Every row comes from one small tree of marks. The marks that hang from a mark follow it in brackets, in alphabetical order. Every link used is in the known rows. Which tree was each row made from?
Known rows:
H{C{S} E R X}: 4.23	1.57	-2.45	3.96	1.71	0.32	-1.61	-0.92	0.35	2.46	2.30	-3.75	-7.73	4.26	-0.09	-0.42	-1.10	4.12	3.32
C{H{X} V}: -4.29	-2.65	5.68	1.84	-1.20	1.43	1.74	1.73	0.48	-2.21	-5.12	2.20	1.91	0.56	-1.81	-1.41	2.99	-1.26	1.88
V{C}: 2.35	2.54	-3.15	-6.09	0.95	-3.20	-1.07	2.24	-6.02	1.14	1.70	-2.51	2.66	-3.14	-1.01	-2.65	1.76	-2.92	-1.26
E{A{C}}: 0.46	0.53	-5.69	-1.78	0.09	-0.80	1.02	-2.02	-1.22	2.81	0.23	0.64	3.98	-2.37	1.83	-0.97	0.02	-2.58	-1.13
H{R}: 2.38	1.95	-1.47	-1.14	3.46	-2.47	0.98	-1.13	-3.54	1.53	-4.00	-2.51	-2.99	-1.86	1.17	-0.16	0.67	-3.38	0.01
R{A{C{S}}}: -1.03	1.50	-2.20	-5.14	-2.50	-0.47	-1.47	-2.59	0.13	-0.49	2.93	0.12	0.60	-0.41	4.41	2.07	-1.04	1.66	0.33
R{A{C{S} E}}: -2.86	0.82	-1.53	-5.58	-6.26	0.43	-2.13	-3.08	4.69	-3.27	4.72	1.22	0.13	-0.58	3.71	2.53	0.69	3.65	-0.32
V{C{S{X}}}: 0.77	0.34	-0.82	-2.89	1.02	-1.14	-2.91	1.43	-5.76	-2.28	2.33	-4.76	3.37	-2.31	-1.36	-2.25	-2.18	-1.02	-0.09
C{H{E{A} X} S}: -3.05	-3.46	1.09	6.43	0.35	1.99	0.22	-1.43	1.35	-3.91	2.75	1.11	2.86	2.94	0.68	1.75	1.32	3.29	3.82
E{A{C{S}}}: -2.54	-0.01	-5.37	-1.69	-0.41	-0.35	0.40	-4.45	0.16	0.93	3.43	0.11	2.78	-1.23	2.89	2.02	-1.37	0.46	1.34
E{A{C} H{X}}: 2.47	0.47	-3.77	1.95	1.47	1.22	2.11	1.81	0.86	4.62	2.59	2.65	6.04	-0.70	-0.36	0.19	1.15	-1.29	-0.33
V{C{H{X}}}: 1.79	-1.25	0.81	-0.73	-1.22	0.17	-1.54	3.53	-4.56	-1.75	-0.39	-0.48	5.14	0.70	-1.46	-2.38	4.54	0.42	3.93
C{H{E} S{X} V}: -4.91	-1.34	7.03	3.91	2.29	1.45	1.11	-0.82	-2.00	-4.15	-3.23	0.06	-1.31	-0.99	-1.53	-2.64	-3.54	2.66	-1.28
A{C E}: -0.90	2.95	-2.58	-4.89	-3.27	-0.12	-0.03	-2.41	0.52	0.50	0.05	0.74	0.31	-3.41	1.16	-2.96	1.63	2.28	-1.63
H{E R}: 3.40	3.60	-1.10	0.50	5.09	-1.79	1.53	-0.58	-4.34	2.88	-3.79	-3.03	-5.13	-1.84	0.50	-2.82	-0.56	-0.77	-1.49
V{C{H}}: 1.25	0.33	-0.60	-3.80	0.09	-2.50	-1.62	1.54	-6.06	-1.81	0.34	-0.07	3.56	-2.00	-0.21	-1.16	3.22	-0.22	0.65
A{C E{H{X}}}: 1.08	2.79	-0.61	-1.36	-1.85	2.07	1.21	1.56	2.48	2.27	2.49	2.60	2.00	-1.82	-0.92	-2.00	3.22	3.95	-1.04
H{C{V} E{A} R X}: 2.61	-1.89	-1.77	6.30	1.18	0.84	1.86	2.74	4.70	4.82	-1.24	-1.04	-4.33	4.40	-3.61	-1.40	-1.38	-3.38	-0.48
E{A{C{S}} H{R X}}: 2.30	-0.39	-3.27	4.49	2.66	2.41	2.61	-1.01	2.28	5.17	2.92	0.67	0.82	1.80	1.00	4.02	-0.34	1.22	4.52
V{C{H{R} S{X}}}: 2.87	-2.26	2.49	1.49	1.93	0.01	-2.28	0.22	-6.45	-3.08	-2.31	-3.76	0.68	0.31	-0.37	0.07	-1.13	0.77	4.36

Write each row's tree:
2.13	-0.39	2.05	1.33	-2.64	2.82	-0.83	0.99	-0.64	-0.14	-2.17	2.22	2.24	2.23	2.22	-2.72	2.01	4.77	1.52 -> R{A{C{H{E X}}}}
5.22	-1.11	-0.64	0.87	-0.20	-1.39	-4.98	0.31	1.54	-2.34	1.27	-3.54	-3.70	3.56	1.03	3.86	-4.14	-3.02	-1.28 -> H{C{S{X}} R{A}}
-3.55	1.14	-1.15	-2.58	-0.45	-2.04	-0.77	-2.12	2.29	0.38	3.69	-0.19	-4.51	0.58	-0.45	1.67	-2.12	-0.68	-2.07 -> H{C{S V}}
-4.83	-0.85	4.10	-0.33	1.57	0.13	0.45	-0.40	-0.57	-2.63	-2.29	-2.11	0.30	-2.30	-1.63	-1.05	-3.98	-2.72	-1.92 -> C{S{X} V}
0.60	4.90	-2.02	-3.79	-0.27	-0.65	1.46	-0.52	0.67	2.63	3.12	3.06	0.41	-4.14	0.36	-0.79	1.78	3.01	-3.97 -> A{C E{H}}
-2.32	-5.27	8.36	2.93	-0.28	1.21	-0.20	0.57	1.78	-5.29	-5.63	-0.13	-1.39	2.01	0.43	3.71	-2.82	-2.77	0.86 -> C{H{R{A}} S{X} V}
2.36	0.78	-1.44	-3.73	-4.21	0.05	-0.94	-1.05	3.28	0.39	-1.47	0.15	-2.15	-0.18	2.70	0.74	1.30	-0.22	-0.75 -> H{R{A{C E}}}
-2.05	-0.22	0.91	-0.10	0.21	-0.57	-2.06	-0.10	1.13	-1.47	0.87	-1.85	-2.36	0.24	-2.28	-0.69	-4.63	-1.66	-2.96 -> H{C{S{X} V}}
-0.16	1.96	1.29	0.34	-0.49	0.22	0.82	3.39	3.52	-1.22	3.14	2.02	2.20	-1.63	-2.09	0.40	3.87	0.66	-2.16 -> A{E{H{X}}}
-0.07	1.75	1.47	1.01	3.19	-0.82	-0.14	1.91	1.39	0.99	3.80	0.71	-2.28	-0.42	-3.31	1.33	-4.68	-1.07	-5.67 -> E{H{C{S{X} V}}}
-5.46	-1.87	3.58	-2.76	-3.74	1.12	0.28	-2.80	2.15	-2.07	-0.56	3.83	0.23	0.95	3.00	3.01	-0.76	2.73	1.31 -> R{A{C{H S V}}}
2.22	-0.89	1.75	3.50	1.31	1.04	-0.54	0.85	-4.37	-0.15	0.26	-2.67	-2.03	3.33	-0.58	-1.31	1.79	5.91	7.46 -> V{C{H{E R X} S}}
0.10	3.27	-1.33	-1.12	1.38	-2.16	0.46	0.54	0.15	3.42	0.58	0.00	-5.59	-0.39	-2.58	-4.01	-2.02	-0.57	-6.03 -> H{C{V} E}
-3.78	-4.45	1.61	3.26	-2.50	3.72	2.70	0.23	2.72	1.04	-4.06	3.69	5.32	1.58	-0.69	-1.36	1.86	-0.78	3.08 -> E{A{C{H{X} V}}}
-3.33	-0.61	-2.68	-1.86	-0.51	0.04	3.35	-0.84	1.58	3.90	-2.04	1.46	2.60	-2.52	-0.37	-1.43	-1.14	-4.07	-2.03 -> E{A{C{V}}}
6.80	1.57	-6.09	2.89	4.39	-3.29	0.49	1.22	1.83	4.66	4.05	1.18	-1.80	1.46	-0.95	5.13	-0.93	-4.81	-3.74 -> E{A H{C R}}
-2.14	-1.35	4.57	1.24	2.14	-0.75	2.76	-0.64	-1.27	-0.27	-7.59	1.06	-3.37	-0.34	-0.39	0.50	1.13	-2.54	1.11 -> C{H{R} V}
0.82	-4.36	5.02	2.55	-4.94	1.68	-1.50	2.23	5.55	-6.12	-2.86	1.33	0.53	3.68	0.82	3.43	4.74	-0.36	3.04 -> C{H{R{A{E}} X}}
